Each row comes from the steps of one path. Every step used is in the known rows, and no mark comes twice. Write the path behind each row, first mark first.
Known rows:
zave gabika: [ 2.22  1.83 -3.38 -2.52 -1.26 -2.16  1.14  2.63  0.32  3.07  2.72  5.11
  1.58  0.18  0.95  0.08  1.48  0.82 -0.35 -0.91  0.21 -1.21 -1.11 -2.90
  0.61  0.18  3.42]
rilom vetoz fimu: [ 0.90  1.85  2.42 -4.03 -0.53 -0.56  2.03 -1.65  0.14 -1.14  4.02  0.06
  0.74 -3.16  1.56 -2.44  1.08  2.27  1.11  0.36 -0.30  1.75  1.82  1.31
 -2.51  1.72  2.34]
navom zave: [ 1.35 -0.98  0.43  1.05  3.95  3.74 -2.40 -0.70 -0.52  4.49  1.34  1.04
  0.46  2.76  1.97 -2.21 -3.88  1.95  1.16 -1.78 -0.53  1.66  1.31  0.04
 -2.39  1.49  3.21]
navom zave gabika rilom vetoz siko: [ 2.01  4.69 -1.61  2.98  0.64  3.73 -2.51  0.11  2.26 -3.21 -0.58  1.42
  2.22  0.77  1.95 -1.55 -0.04  0.34 -1.82 -1.18 -2.30  4.99 -2.61  2.08
 -1.57  1.73  0.32]
mana vetoz siko laza fimu: [-1.53  2.22  2.52 -0.12 -0.79  0.42  3.99  0.24 -0.24  0.38 -0.51 -2.38
 -3.37 -1.63 -2.65 -2.63 -0.92 -0.90  1.55 -0.88  6.61  2.36  4.87 -1.88
  5.63 -2.36 -1.87]
gabika rilom navom zave: [ 0.07 -0.65 -0.84  5.26  4.71  4.07 -5.08 -0.94 -1.84  2.97 -0.43 -0.55
 -3.09  6.73  0.86  1.91 -5.99  3.51 -1.98  0.81 -1.56 -0.65 -5.92  1.81
 -0.87  3.47  3.84]
mana vetoz fimu: [ 1.87  0.55  1.13 -4.46  0.05  1.20  3.24 -2.74 -1.21  1.13  2.67 -1.24
 -1.73 -3.06 -0.52 -0.22 -1.49  2.32  1.98 -0.23  1.51 -0.71  1.18  0.14
  0.96 -1.84  2.09]
zave gabika rilom vetoz: [ 3.24  2.25 -3.09 -0.26 -3.90 -1.74  0.07  3.39  0.55 -4.42  1.86  1.62
  0.35  0.46  1.52  3.23  2.68  4.89 -1.32  1.09 -2.66  0.44 -4.65  1.63
 -2.80  1.05  3.68]
navom zave gabika rilom vetoz: [ 2.55  1.67 -3.06 -0.13 -1.55  2.02 -0.34  1.18  0.18 -4.47  1.01  1.17
  3.14  2.20  4.52  1.61 -0.90  5.36  0.36 -1.19 -2.51  3.25 -4.81  1.91
 -2.15  1.76  2.07]
vetoz siko laza fimu: [-3.24  1.77  3.54  2.14  0.80 -1.05  0.71  0.99  1.23  4.36  0.46  1.21
 -1.92 -0.59 -2.71 -5.47  0.42 -3.32 -0.21 -0.14  6.67  2.99  4.18 -1.96
  4.35  1.55 -1.35]
vetoz fimu navom zave: [-1.28 -3.77  1.39 -0.17  2.97  2.90 -1.60 -6.12 -1.68  4.63 -2.06  1.10
  1.76 -1.02  0.57 -1.08 -2.96 -3.34  0.94 -2.04 -2.63  0.21  0.14 -2.48
 -0.33  1.57 -1.44]
mana vetoz: [ 3.41  1.65 -0.32 -1.85 -0.66  1.24  2.13  1.08 -1.39  1.15  1.15 -1.81
 -2.70  0.97 -0.96  2.19 -1.77  5.63  1.22  0.22 -0.12 -1.27  1.45 -0.21
 -1.95 -3.42  3.89]
zave gabika rilom vetoz siko laza: [ 1.45  2.19 -2.22  4.23 -2.90 -0.94  1.03  2.74  2.13 -4.35 -0.33 -0.50
 -1.01  1.76  0.86 -0.42  2.07 -0.26  0.90  0.53  1.91 -0.12 -1.75  1.30
  1.00 -0.49  0.25]
fimu laza: [ 3.65 -3.65 -2.75  2.19  0.64  1.46 -2.78  2.52  1.28  3.00  0.11 -1.03
  0.71  1.00 -1.84 -1.18  1.58  1.16 -2.45  1.91  1.19 -4.53  1.18  1.25
 -2.58 -3.81  2.85]
vetoz fimu navom: [-1.15 -2.36  1.52 -1.38  0.74 -1.25 -0.94 -3.72 -0.84  4.21 -0.89  1.75
 -0.68 -2.60 -2.31  0.42  0.59 -3.72 -0.58  0.19 -2.46 -3.10  0.01 -3.07
 -0.99  0.98 -0.76]
mana vetoz siko: [ 2.87  4.69  1.26  1.08  1.20  3.10  0.00  0.32  0.29  2.29 -0.19 -1.38
 -3.86 -0.51 -3.41 -0.21  0.71  0.14 -1.34  0.39  0.34  0.99  4.00 -0.23
 -0.45 -2.87  2.26]
siko vetoz fimu: [ 0.36  0.08  2.67 -3.62  0.51 -3.46  3.54 -1.24 -0.31  2.14  3.81  0.34
 -0.93 -2.25 -0.87 -0.24 -0.12  0.40  2.25  0.03  1.23 -2.30  2.19  0.53
  1.72  1.36 -0.73]
laza siko vetoz: [-1.56  4.64  2.42 -0.39  1.49 -4.05  1.00  5.24  0.52  2.10  2.25 -1.02
 -4.57  1.46 -1.25  0.98  2.57  2.13  0.42  2.46 -1.21  0.17  7.37  0.77
 -3.16 -0.61  1.45]
laza siko: [-1.33  4.19  1.12  0.33  3.09 -0.72 -3.68  4.95  0.76  5.04  2.18  0.92
 -4.59  1.83  0.15 -1.56  2.14  0.57 -1.70  2.88 -0.89  1.17  5.96  0.14
 -5.17  0.66  5.45]
siko laza: [ 1.13 -2.77 -0.51  2.69  0.42 -1.04  1.45  2.53 -0.65  3.36  1.44 -0.98
 -3.06  4.07  1.20 -1.53 -2.40  2.14  4.15  0.18  3.82 -3.24  1.46 -0.88
  0.42 -0.84  3.26]
gabika zave: [ 0.52 -0.77  2.89  0.22  3.92  1.57 -5.06  1.70  3.57  5.37 -0.56 -0.61
  1.28  1.19 -1.30 -0.34 -4.04  3.23  1.01  0.00 -0.78 -2.27  1.42 -2.42
 -0.36  2.44  3.55]
gabika rilom vetoz: [ 2.47  1.27 -0.24  2.57 -1.63  0.75 -2.53  2.07 -0.20 -2.95  1.80 -2.17
 -2.72  1.32 -0.48  2.35  1.43  6.38 -2.13  3.00 -2.47  0.18 -2.13  3.19
 -5.35  1.47  4.54]

Write each row's path:
[-4.24  1.29  0.51 -4.94  1.13 -3.73  3.99 -0.97 -0.80 -0.16 -1.79  2.29
  3.39 -0.56  2.06  1.25  0.51 -5.44  1.77 -2.55 -2.97  1.03  3.25 -3.24
  2.32 -0.79 -6.05]
laza siko vetoz fimu navom zave gabika
[-0.75 -3.32 -1.37 -1.82 -1.19 -1.45  1.61 -4.22 -1.76 -2.23 -2.23  0.99
  3.25  0.18 -0.17  4.69 -1.28 -2.00  0.78 -2.85 -3.47 -2.70 -5.63 -1.29
  3.90  0.85 -5.89]
siko vetoz fimu navom zave gabika rilom
[-2.61 -1.62  2.20 -0.48 -1.48 -2.54  2.16  1.59 -1.01  2.64  2.08  0.85
 -1.04  0.62 -0.51 -2.72 -1.45  1.04  1.85  0.05  5.72  0.13  2.45 -2.37
  3.32  1.76  0.50]
siko laza fimu
[-3.25 -0.17  3.15  0.81 -3.62 -0.41  3.46 -1.42 -1.99 -0.29 -6.48 -2.92
 -3.52 -1.21 -5.66  0.88  0.13 -3.30 -0.27 -1.55  3.59  0.29  4.62 -5.14
  4.55 -4.28 -5.22]
mana vetoz siko laza fimu navom
[-4.47  0.22  4.22 -1.45  3.19 -1.37  1.38 -2.13 -1.68  2.09 -1.66 -1.51
 -1.04  0.25  0.59  0.63 -0.27 -3.39  1.88 -0.15 -3.22  0.59  6.48 -1.37
 -0.49  0.16 -5.55]
laza siko vetoz fimu navom zave
[ 0.81 -3.61 -2.00 -2.74 -1.49  2.99  1.47 -5.44 -2.76 -3.09 -3.20 -0.17
  2.67 -1.47  0.37  4.98 -2.98 -0.71  0.84 -3.41 -2.98 -1.45 -6.83 -1.58
  2.32 -1.54 -2.59]
mana vetoz fimu navom zave gabika rilom
[ 0.68  0.14 -2.87 -2.78 -1.88 -1.64 -1.01  3.38  2.54 -6.90  1.23 -0.59
  2.31 -2.37  1.83 -0.23  5.58 -0.80 -2.98  3.50 -0.77 -0.26 -2.01  5.47
 -2.66 -1.65  0.81]
zave gabika rilom vetoz fimu laza siko
[-5.64 -1.34  2.94  3.50 -0.79 -0.69  0.18 -0.83  0.13  3.66 -4.52  0.13
 -2.71 -1.30 -4.83 -2.25  1.35 -6.57 -1.44  0.30  3.60  0.11  4.22 -5.44
  3.87 -0.13 -4.90]
vetoz siko laza fimu navom
[ 3.43 -3.94 -4.26 -1.59 -1.16  1.97 -0.51 -1.89  0.83 -6.38  0.69 -1.49
  6.93 -1.70  3.97 -0.28 -0.23  0.80 -0.17 -0.82 -0.11  0.17 -6.14  5.04
  0.25 -0.80 -1.16]
navom zave gabika rilom vetoz fimu laza
[-0.19  0.51  0.72 -2.45  1.01 -1.08 -0.59  2.86  1.81 -2.94  1.48 -2.74
  0.75 -2.95  0.85 -3.07  4.71 -0.71 -1.11  3.67  0.43  1.46  5.17  4.39
 -4.64 -2.48  1.39]
rilom vetoz fimu laza siko
[ 0.14 -0.76 -1.55  2.39  2.37 -0.44 -4.47  5.57  1.67  3.14 -0.31 -1.23
 -1.68  1.47 -1.33 -1.86  3.47 -0.80 -3.00  4.01  0.06 -2.12  5.23  2.95
 -5.43 -3.56  3.53]
fimu laza siko
[-0.06 -0.62 -2.01 -2.57 -4.69 -2.94  0.64 -1.83 -0.39 -4.87 -1.46  1.88
  1.54 -3.48 -0.13  4.22  3.48 -1.73 -2.09  0.00 -4.69 -1.58 -5.84 -0.44
 -0.41  0.88 -1.79]
zave gabika rilom vetoz fimu navom
[-5.00 -2.55  3.33  3.82  1.74  1.84 -0.67 -2.92 -0.53  3.76 -5.45 -0.20
  0.43  0.14 -2.42 -3.23 -2.24 -6.36  0.27 -2.03  3.05  2.94  3.89 -4.99
  3.85  0.49 -5.67]
vetoz siko laza fimu navom zave
[-2.52  3.29  3.55 -3.15  2.22 -4.54  1.96  1.96  0.55  2.39  3.58 -0.23
 -3.10 -1.72  0.11 -1.23  1.92 -1.10  1.48  2.37  0.50  0.12  6.42  0.77
 -0.59  0.63 -0.26]
laza siko vetoz fimu
[-0.11 -2.97  1.11  0.83  0.47  3.04 -2.71 -5.41 -1.86 -3.63 -2.63 -2.56
  0.83 -0.57  1.14  2.21 -1.13  0.76 -0.52  0.43 -5.24  0.99 -3.21  1.87
 -3.83  2.16 -1.78]
gabika rilom vetoz fimu navom zave
[-0.41  1.91 -3.87  1.08 -0.27 -1.43 -1.76  2.19 -0.79  1.23  0.76  4.52
 -2.26  4.44 -0.50  3.92 -1.33  1.19 -2.77  0.89 -1.24 -3.85 -8.74 -1.30
  1.54  2.87  3.20]
zave gabika rilom navom
[ 1.68  1.56  0.53  2.95  0.22  2.18  2.76  0.33 -0.75  1.39 -1.16 -4.19
 -4.76  1.82 -2.37 -1.05 -1.53 -0.01  2.89 -0.11  4.63 -0.85  3.95 -0.74
  2.32 -4.65  0.74]
mana vetoz siko laza
[ 2.50 -0.98 -3.18  1.36  1.14  2.83 -3.52  0.33 -0.07  1.04  1.68  2.93
  1.72  3.00  2.64  1.39 -2.90  2.13 -0.25 -1.09 -1.35  0.17 -5.70  0.29
 -0.32  2.09  2.80]
navom zave gabika rilom
[-0.47 -1.41 -0.14 -1.29  3.35 -0.59 -3.30  2.17  1.93  2.92  2.22 -0.09
  0.09 -2.18 -0.51 -3.58  3.07 -3.88 -2.18  3.27  1.41 -1.49  4.05  2.76
 -2.68 -2.68  2.15]
vetoz fimu laza siko
[ 1.61  0.98 -1.68  4.90 -0.91  2.23 -0.11  0.70  1.03 -4.37 -0.96 -1.52
  1.23  3.48  3.51 -1.45 -1.36  0.17  2.39 -1.35  2.02  3.16 -2.16  2.30
  1.95  0.31 -0.41]
navom zave gabika rilom vetoz siko laza
[-0.45 -4.00 -2.08 -0.45  0.66  1.65 -2.15 -5.16 -1.24  0.35 -1.92  3.11
  2.95 -1.12  0.83  2.25 -1.43 -3.64 -0.94 -2.39 -4.19 -1.76 -6.66 -1.63
  1.10  1.63 -2.36]
vetoz fimu navom zave gabika rilom
[ 2.46 -4.36 -0.44 -2.40 -0.35 -1.81  2.55 -0.59  1.07  0.18  1.55 -2.26
  2.93 -2.45 -2.10 -0.32  1.19 -0.58  0.66  1.07  2.07 -5.38  0.97  2.38
  2.54 -3.16 -2.20]
siko vetoz fimu laza
[ 1.05 -1.54 -3.42  1.28 -2.80  1.21 -0.94 -0.71 -1.79 -4.82 -4.05  0.35
  3.15  2.20  1.60  4.89  0.13  2.29 -1.35 -1.32 -6.44  1.02 -5.31 -0.94
 -2.87 -0.13 -1.25]
fimu navom zave gabika rilom vetoz
[-2.32  2.98  0.07  1.49 -5.30 -2.67  2.30  2.55  1.42 -5.18  0.04  1.44
  0.69 -1.26 -0.19 -1.50  2.81 -0.72 -0.56  0.36  4.14  3.79 -1.56  0.18
  4.08  1.73 -2.42]
zave gabika rilom vetoz siko laza fimu
[ 1.40 -0.01 -1.99 -2.43 -0.54  1.51 -0.09 -2.70  0.16 -4.84  2.45  1.49
  4.25 -1.08  5.14 -0.46 -1.65  2.17  1.31 -1.68 -1.43  3.43 -5.51  3.14
  0.12  3.46  0.24]
navom zave gabika rilom vetoz fimu
[-2.19  2.66  3.50  4.48 -2.11 -0.32 -0.37  1.14  1.14 -3.17 -0.25 -3.16
 -2.77 -0.42 -1.74 -1.99  1.64  0.49 -1.30  2.30  4.17  3.73  1.13  1.77
  1.09  2.02 -1.72]
gabika rilom vetoz siko laza fimu
[-1.42 -2.47 -0.50 -4.67 -0.96 -2.65  5.72 -4.18 -1.96  0.03 -1.20  2.85
  5.78 -1.36  1.05  2.33 -1.19 -3.28  2.46 -4.82 -1.92 -1.28 -1.22 -3.84
  5.25  0.11 -7.07]
siko vetoz fimu navom zave gabika
